Each row comes from the steps of one walk. Every step used is in the known rows, and no mark comes twice. Write the walk behind each row, first mark first.
Known rows:
padet luzat kitaf bufab nebuf: [.15,.13,-.01,.24,-.26,.48,-.06,-.03,.06,.00,.13,.02,.44,-.13,.01,.35,.05,.11,.05,-.11,.04,.15,-.06,.25,-.07,.29]
voroz kufo: [.25,.14,.08,.01,-.14,.28,-.07,.06,.18,.00,.11,-.03,-.08,.01,-.07,.12,.09,.11,.21,-.22,.20,.13,-.08,.40,.16,-.10]
beneb bufab padet luzat kitaf: [.16,-.04,.05,.25,-.52,.50,.05,.15,.07,.03,.07,-.01,.11,-.22,.02,.36,.09,.21,.00,-.17,.07,.20,-.07,.14,-.18,.11]
lesanoz bufe: [.13,.16,-.06,.19,-.11,.29,.09,.11,.02,-.07,.02,-.04,.01,.06,-.11,.10,.12,.04,.26,-.16,.21,-.02,-.06,.19,.08,.05]
lesanoz bufe beneb bufab padet: [.05,-.03,.02,.14,-.08,.40,.20,.26,-.03,-.06,-.02,.22,.18,-.02,-.03,.19,.08,.17,.23,-.10,.12,.09,.20,.09,.01,.03]
voroz tabim: [.08,.15,.10,.03,-.15,.37,-.13,.10,.12,-.04,.11,-.01,.02,-.02,-.06,.18,.06,.02,.25,-.16,.03,.17,-.03,.31,.08,.04]
kufo voroz tabim bufab kitaf: [.09,.32,.07,-.03,-.11,.27,-.21,.05,.09,.14,.10,.10,.01,-.08,.08,.12,.01,.14,.28,-.13,-.07,.21,-.08,.08,-.08,.17]
kitaf bufab: [.08,.14,-.07,.05,-.01,.32,-.06,.07,.14,-.07,.07,-.08,.19,-.02,-.11,.14,.05,.08,.21,-.09,.15,.12,-.08,.22,.11,.12]
kufo voroz tabim bufab padet luzat: [.01,.33,.16,-.04,-.28,.29,-.17,.14,.08,.21,-.04,.00,.12,-.20,-.06,.26,.05,.22,-.04,-.17,-.18,.21,-.10,.13,-.17,.17]
nebuf bufab: [.13,.11,.05,.04,-.16,.33,-.04,.02,.23,-.06,.06,-.09,.03,-.06,-.12,.12,.07,.18,.21,.03,.18,.23,-.08,.16,.10,.09]
kufo voroz tabim bufab beneb bufe: [.01,.28,.05,-.17,-.06,.36,-.03,-.02,.03,.08,-.09,.13,.05,.03,-.05,.11,.04,.18,.21,-.03,-.09,.09,.00,-.05,.04,.20]
bufe lesanoz: [.17,.11,-.02,.01,-.35,.37,-.03,.08,.14,-.02,.07,.14,-.05,-.01,-.07,.09,.08,.02,.19,-.24,.22,.21,-.20,.20,.06,.04]
beneb bufe lesanoz: [.15,.03,-.04,-.08,-.30,.38,.09,-.07,.13,-.03,.03,.13,-.08,.06,-.04,.05,.15,.10,.22,-.20,.19,.24,-.20,.07,.11,.05]
bufab tabim voroz: [.22,.12,-.21,.04,-.24,.39,-.09,.02,.04,.16,.06,-.22,-.19,-.01,-.05,.16,.04,.04,.16,-.17,.27,.21,-.02,.17,.01,.16]
tabim voroz kufo: [.24,.15,-.10,.00,-.08,.28,-.07,.07,.11,.19,.07,-.30,-.08,.03,-.11,.11,.03,.17,.16,-.19,.16,.17,-.11,.34,.13,-.12]
padet bufab: [.20,.13,-.05,.11,-.31,.31,-.03,.08,.15,.05,.00,-.07,.03,-.13,-.11,.10,.18,.03,.23,-.11,.17,.18,-.08,.22,.10,.07]
kitaf bufab tabim voroz: [.15,.15,-.17,.03,.03,.37,-.11,.02,.04,.14,.04,-.24,.01,-.05,-.07,.18,.02,.08,.16,-.11,.19,.17,-.05,.15,.04,.21]
lesanoz bufe beneb bufab padet voroz: [.05,-.04,.03,.22,-.13,.41,.19,.24,.06,-.03,-.14,.13,.15,-.11,-.06,.20,-.14,.19,.18,-.09,.04,.16,.27,.04,.21,-.02]
voroz tabim bufab: [.05,.18,.05,.12,-.08,.21,-.09,.15,.02,.12,.08,-.06,.08,-.09,-.08,.16,.06,.03,.24,-.10,-.03,.14,-.16,.13,.07,.05]
bufab beneb bufe lesanoz: [.14,.00,-.04,-.08,-.31,.51,.09,-.07,.12,-.06,-.07,.26,-.03,.07,.01,.06,.13,.11,.21,-.23,.17,.12,-.10,.05,.10,.21]
kitaf bufab beneb bufe lesanoz: [.06,.03,.01,-.09,-.05,.49,.08,-.07,.10,-.09,-.10,.23,.19,.03,-.02,.07,.09,.14,.20,-.17,.10,.08,-.13,.04,.12,.26]
kufo voroz tabim bufab: [.06,.37,.07,-.08,-.12,.22,-.16,.13,.05,.12,.04,.01,.00,-.04,-.13,.14,.01,.10,.18,-.05,-.05,.19,-.12,.08,.00,.03]
nebuf bufab padet: [.12,.01,.11,.07,-.17,.39,-.09,.01,.22,-.03,.09,-.03,.16,-.09,-.03,.22,.07,.32,.16,-.08,.12,.26,-.07,.18,.03,.23]
beneb bufab nebuf: [.11,-.07,-.11,.00,-.20,.42,.08,.15,.11,-.03,.14,.03,.29,-.03,.01,.12,.09,.07,.20,-.14,.13,.21,-.06,.13,.08,.08]
bufe beneb bufab: [.09,.02,-.07,.00,-.23,.39,.11,.23,.12,-.07,.03,.15,.04,-.01,-.09,.11,.04,.02,.23,.01,.19,.23,.20,.11,.07,-.09]
tabim bufab kitaf: [.16,.09,-.15,.19,-.20,.22,-.06,.05,.10,.13,.13,-.03,.04,-.08,.11,.07,.06,.09,.30,-.16,.13,.15,-.15,.06,-.01,.24]

Which walk is each row?
[.06,.13,-.06,.03,-.02,.43,-.05,.06,.12,-.10,-.02,.03,.24,.00,-.07,.14,.01,.06,.22,-.11,.14,-.02,.02,.20,.09,.28] : kitaf bufab beneb
[.02,.14,.06,.19,-.14,.32,-.09,.12,.11,.11,-.14,-.02,.10,-.18,-.06,.18,-.21,.05,.19,-.13,-.10,.10,.01,.08,.26,.19] : padet voroz tabim bufab beneb
[.11,-.02,.12,-.10,-.20,.49,.11,-.12,.18,-.09,-.10,.24,.03,-.01,-.03,.06,.12,.24,.21,-.04,.14,.20,-.12,-.03,.10,.24] : nebuf bufab beneb bufe lesanoz
[.15,.05,-.14,.11,-.04,.40,.20,.23,-.14,.12,-.08,.01,-.12,.00,-.08,.14,.06,.01,.22,.01,.22,.11,.25,-.02,.00,-.02] : lesanoz bufe beneb bufab tabim voroz
[.05,.17,.06,.19,-.14,.20,-.10,.13,.13,.14,-.05,-.15,.05,-.20,-.11,.16,-.19,.06,.19,-.10,-.09,.22,-.09,.10,.26,.02] : padet voroz tabim bufab
[.15,.11,-.02,.36,-.49,.33,-.05,.06,-.01,.21,.08,-.06,.14,-.24,.00,.38,.06,.20,.00,-.18,.04,.16,-.17,.09,-.17,.26] : tabim bufab padet luzat kitaf
[.21,.07,-.08,.10,-.27,.39,-.04,.02,.13,.08,.07,.03,.28,-.11,-.02,.14,.18,.06,.21,-.17,.11,.21,-.07,.25,.11,.20] : padet bufab nebuf
[.19,.07,.04,.28,-.57,.49,-.09,.02,.09,.05,.11,-.01,.09,-.16,.03,.39,.07,.18,.02,-.25,.10,.18,-.05,.27,-.17,.25] : bufab padet luzat kitaf
[.03,.36,.07,-.09,-.12,.34,-.15,.12,.03,.10,-.05,.13,.07,-.03,-.09,.15,-.02,.09,.20,-.07,-.06,.06,.00,.07,-.02,.21] : kufo voroz tabim bufab beneb
[.09,.33,.21,.15,-.41,.37,-.21,.07,-.01,.22,.03,.07,.11,-.23,-.03,.41,.00,.25,-.01,-.14,-.17,.23,-.11,.10,-.24,.20] : kufo voroz tabim bufab padet luzat kitaf
[.07,.06,-.01,.07,-.02,.39,-.11,.05,.14,-.03,.11,-.04,.30,-.06,-.02,.24,.03,.22,.17,-.21,.08,.14,-.09,.25,.06,.26] : kitaf bufab padet
[.03,.26,.13,-.23,-.14,.39,-.03,-.01,.00,.11,-.12,.34,.00,.00,-.04,.08,.06,.16,.19,-.13,-.09,.15,-.16,-.10,.01,.17] : kufo voroz tabim bufab beneb bufe lesanoz
[.05,.31,.04,-.10,-.07,.30,-.16,.07,.03,.16,.11,.12,.27,-.03,-.03,.18,.01,.13,.17,-.10,-.11,.22,-.10,.11,.00,.16] : kufo voroz tabim bufab nebuf
[.15,.06,.04,.26,-.14,.47,-.15,-.01,.03,-.03,.18,.02,.28,-.09,.01,.39,-.01,.25,.19,-.17,.10,.15,-.09,.23,-.04,.30] : luzat kitaf bufab padet
[.07,.07,-.02,.12,-.07,.34,.24,.28,-.02,-.09,-.04,.17,.07,.03,-.11,.09,.10,.01,.28,.02,.17,.06,.21,.04,.07,-.11] : lesanoz bufe beneb bufab
[.07,.05,-.17,.04,-.16,.31,.11,-.02,.04,.08,-.06,-.01,.09,.02,-.03,.06,.09,.13,.23,-.08,.11,.05,-.07,-.08,.11,.26] : tabim bufab beneb bufe
[.11,.08,-.18,.13,-.18,.25,-.03,.06,.04,.15,.15,-.01,.30,-.03,.00,.14,.06,.07,.19,-.14,.10,.16,-.18,.09,.08,.23] : tabim bufab nebuf
[.20,-.02,-.04,.01,-.25,.41,.05,.15,.10,-.03,.07,.04,-.16,-.09,-.01,.14,.11,.00,.21,-.12,.29,.19,.00,.09,.04,.06] : beneb bufab tabim
[.03,.04,.12,.05,-.17,.38,.05,-.01,.10,.12,-.22,.17,.04,-.14,-.02,.11,-.13,.13,.18,-.17,-.13,.19,-.14,-.08,.27,.16] : padet voroz tabim bufab beneb bufe lesanoz
[.19,.00,-.19,.00,-.18,.40,.04,.17,.03,.16,.03,-.23,-.16,-.07,-.05,.13,.05,.04,.15,-.10,.24,.22,-.03,.04,.00,.03] : beneb bufab tabim voroz
[.08,-.05,-.10,-.02,-.21,.46,.10,.17,.09,-.05,.11,.25,.31,.01,.01,.14,.05,.05,.21,-.03,.14,.27,.21,.13,.08,.06] : bufe beneb bufab nebuf
[.04,.09,.02,.18,-.11,.29,-.11,.06,.10,.16,.02,-.05,.30,-.17,.00,.21,-.17,.09,.17,-.14,-.14,.26,-.09,.12,.27,.16] : padet voroz tabim bufab nebuf
[.17,.03,-.06,.03,-.27,.45,.11,-.06,.13,.00,-.13,.04,.06,-.04,-.03,.07,.22,.11,.25,-.11,.13,.09,.03,.08,.15,.24] : padet bufab beneb bufe
[.39,.13,.02,.07,-.14,.32,-.09,.03,.06,.31,-.03,-.20,-.22,-.18,-.06,.16,.16,.10,.16,-.19,.21,.20,-.06,.32,.12,-.02] : padet bufab tabim voroz kufo
[.10,.05,-.09,.24,-.26,.25,-.07,.09,.15,.18,-.02,-.16,.14,-.19,-.03,.21,-.17,.22,.11,-.21,.04,.23,-.12,.05,.20,.19] : tabim bufab padet voroz
[.21,.17,-.01,.27,-.57,.43,-.03,.02,.10,.01,.09,-.06,-.03,-.12,-.06,.29,.07,.05,.07,-.13,.17,.15,-.05,.24,-.11,.11] : padet luzat kitaf
[.18,.04,.07,.10,-.16,.38,-.08,-.05,.25,-.04,.13,.01,.03,-.08,.10,.10,.07,.22,.31,-.03,.15,.26,-.05,.16,.02,.23] : nebuf bufab kitaf
[.01,.08,.19,.13,.05,.42,-.20,.05,.20,-.02,-.02,-.06,.31,-.19,-.03,.31,-.19,.25,.15,-.20,-.17,.23,.00,.28,.24,.17] : kitaf bufab padet voroz tabim
[.29,.13,-.16,.10,-.27,.37,-.07,.04,.04,.26,-.04,-.23,-.16,-.17,-.07,.14,.15,.03,.18,-.14,.22,.22,-.04,.16,.03,.16] : padet bufab tabim voroz
[.30,.01,-.02,-.04,-.06,.35,.02,.16,.05,.20,.04,-.19,-.22,-.08,-.04,.13,.08,.12,.15,-.17,.22,.20,-.04,.20,.08,-.15] : beneb bufab tabim voroz kufo
[.03,.09,.09,.14,-.08,.28,-.14,.14,.03,.16,.11,-.02,.18,-.13,.00,.27,.04,.17,.19,-.22,-.09,.18,-.15,.16,.00,.19] : voroz tabim bufab padet
